In the rows, zero is written as 128.
Known rows, with every step that occurs:
kere/meset/rebon: [ 96 154 115 184 102 143 134 106  97 146 147 121 127 141 114 197 132 130
 102  79 150 131 112 170]
kere/vatad/rebon/meset: [ 46 131  67 175  92 128 148 112 146 172 141  81  85 152 120 124 179 151
 146 128 145 186 124 119]
meset/rebon/desogoz: [114 121 130 164 127 134 114  86 103 130 129 109 124 139 107 209 145 134
 122 100 150 130 145 155]
kere/berumu/rizen/meset: [ 95 131  84 176 129 147 102 138 131 171 123  97 127 111 164 142  96 167
  88 107 100 179  98 153]
sinif/vatad/rebon/meset/kere/berumu: [ 88 131  41 135 130 139 119 118 117 146 129  83  76 118 150 130 172 166
 104 142 144 129 115 127]
kere/vatad/rebon/desogoz: [ 74 112  99 172 130 132 128 106 127 120 114  94  95 167 127 172 173 169
 149 124 168 173 145 126]
rizen/berumu/kere/vatad/rebon: [ 83 134  77 163 115 105 138 124 102 164 128 103 130 178 149 140 158 167
 141 127 155 180 126 117]
berumu/kere/meset/rebon/desogoz: [139 136 111 195 123 136 105 115  81 125 124 107 117 158 107 202 143 149
 117  86 195 137 135 156]
kere/meset/rebon/desogoz: [115 132 116 195 119 139 113  98 100 125 130 112 108 145 104 209 144 141
 118  89 175 133 137 165]
rebon/meset: [ 89 143  80 169  85 135 139 108 135 172 144  90 105 132 114 131 147 137
 109 121 152 176 120 146]
berumu/rizen: [ 94 177 112 172 122 141 138 129 117 158 118 116 111 134 130 153 113 164
  81 112 106 164  92 150]
berumu/rizen/meset/rebon/vatad: [ 87 118 125 168 114 127 110  75 112 160 134 112 156 122 151 185 105 155
  95  76  83 163 166 162]
kere/berumu: [ 93 140 108 160 157 135 110 120 109 149 136 103 117 129 146 154 138 156
  89 135 134 148 114 161]
vatad/rebon/desogoz: [ 99 130  86 174 129 131 123  99 117 123 117  99  93 170 117 175 163 172
 128 128 181 178 135 126]
rebon/meset/kere: [ 93 150  63 128  77 144 145 105 108 144 124  88 112 137 135 135 156 107
 103  94 163 142 116 151]
sinif/berumu/rizen/meset/kere/vatad/rebon: [ 47 121  63 140  98 151 156 136 119 132 113  98 103 139 145 139 155 165
 142 102 114 173 122 119]
berumu/rizen/meset: [ 97 132  83 168  99 151 123 132 133 165 119 102 141 118 154 142  89 157
  92  94 108 190  99 149]
kizuk/desogoz: [ 81 137 139 162 119 138 138  99 136 132 156  76 123 146 158 145 153 144
  62 109 149 136  80 158]
kere/berumu/rizen: [ 90 174 113 181 159 136 113 135 111 166 121 113  96 124 143 151 123 174
  76 128  92 147  91 155]
berumu/kere/meset: [139 165  79 197 106 142 127 157  79 131 123 105 124 173 136 147 121 165
  87  96 218 173 101 157]
rizen/meset/kere/vatad/rebon: [ 46 113  64 135  99 143 148 118 125 130 117  90 123 159 165 141 161 145
 144  98 145 174 120 119]
meset/kere/vatad/rebon/desogoz: [ 74 113  88 155 123 135 130 104 115 109 105  93  95 168 134 172 179 153
 148 111 175 155 143 125]
rizen/berumu/kere/meset/rebon/desogoz: [148 136 103 202 113 112  98  98  76 152 131 116 125 153 108 204 135 143
 116  93 183 131 141 164]
berumu/kere/vatad/rebon/meset: [ 71 136  63 174  98 124 143 129 128 168 135  77  93 167 123 113 178 160
 144 126 164 191 120 110]
meset/kere/vatad/rebon: [ 45 134  77 134 110 137 156 114 114 124 116  97 112 168 154 149 176 146
 141 107 149 159 119 120]

Rows:
[ 73 128  60 166  91 133 152 139 120 163 140  83  87 148 102 116 178 170
 149 132 154 192 135 112] | sinif/berumu/kere/vatad/rebon/meset
[153 166  72 204  93 112 120 137  72 167 134 117 136 166 139 148 115 156
  86 102 205 167 109 169] | rizen/berumu/kere/meset
[160 153  85 161 106  97 116 119  68 182 130 115 166 160 143 144 113 147
  93 119 169 165 123 152] | rizen/berumu/kere
[113 141 122 186 118 123 113  90  75 140 136 115 144 158 140 186 128 161
  91  77 154 151 166 168] | berumu/kere/meset/rebon/vatad
[ 90 132 112 167 129 142 105 113 115 175 138 108 140 108 141 181 109 139
 106  86  78 139 107 155] | kere/berumu/rizen/meset/rebon
[ 89 135  29 118  78 143 152 107 121 138 124  85  87 135 138 127 171 148
 113 118 164 147 117 115] | sinif/vatad/rebon/meset/kere
[113 106  68 156 124 137 127 105 132 114 119  98  86 144 122 171 159 202
 124 148 177 169 141 113] | sinif/vatad/rebon/desogoz
[ 44 130  65 145 106 142 147 128 124 139 108  93 111 156 163 140 154 155
 138  96 124 172 108 117] | berumu/rizen/meset/kere/vatad/rebon
[ 55 119  91 130  88 142 152 116 123 138 120  84 121 133 151 137 165 111
 132  89 139 139 131 151] | rebon/meset/kere/vatad
[ 87 162  52 157 138 137 121 134 120 163 117  93  60 116 144 128 152 190
  90 139 102 134  91 122] | sinif/vatad/rebon/meset/kere/berumu/rizen
[ 90 135 128 185 112 126 121  74  96 141 144 120 137 143 137 194 128 153
  91  79 134 147 170 177] | kere/meset/rebon/vatad
[ 87 178  83 164 139 138 113 130 105 168 118  98  80 121 140 137 142 152
  85 115 101 131  89 152] | rebon/meset/kere/berumu/rizen
[ 80 155  43 134  80 140 148 101 110 146 123  87  95 154 133 132 175 123
 118 103 168 154 112 127] | vatad/rebon/meset/kere
[ 81 135  54 181  86 101 136 112 124 197 142  84 100 161 124 115 171 155
 144 131 153 185 127 120] | rizen/berumu/kere/vatad/rebon/meset
[ 72 149  57 175  89 129 144 105 137 174 144  87  82 154 110 128 170 154
 126 132 157 193 114 120] | vatad/rebon/meset
[ 61 119 110 121 105 145 152 120 110 117 111  98 141 141 163 154 151 114
 124  87 138 130 129 156] | meset/kere/vatad
[ 91 177  99 159 149 141 115 133  95 153 111 110  96 127 152 152 131 155
  75 112 100 128  87 154] | meset/kere/berumu/rizen
[ 85 118 125 174 137 124  94  79 108 165 136 109 145 115 159 183 111 164
  92  86  76 152 163 166] | kere/berumu/rizen/meset/rebon/vatad
[ 77 148  57 150 132 134 114 112 105 155 128  86  81 138 145 134 175 142
 108 128 148 137 109 136] | vatad/rebon/meset/kere/berumu
[ 95 123  53 138 110 138 154 117 138 130 131 105  99 140 139 147 148 205
 110 151 153 174 119 103] | sinif/vatad/rebon
[122 139 115 193 109  98 107  76  73 167 144 122 152 153 140 187 120 154
  90  81 142 146 175 178] | rizen/berumu/kere/meset/rebon/vatad
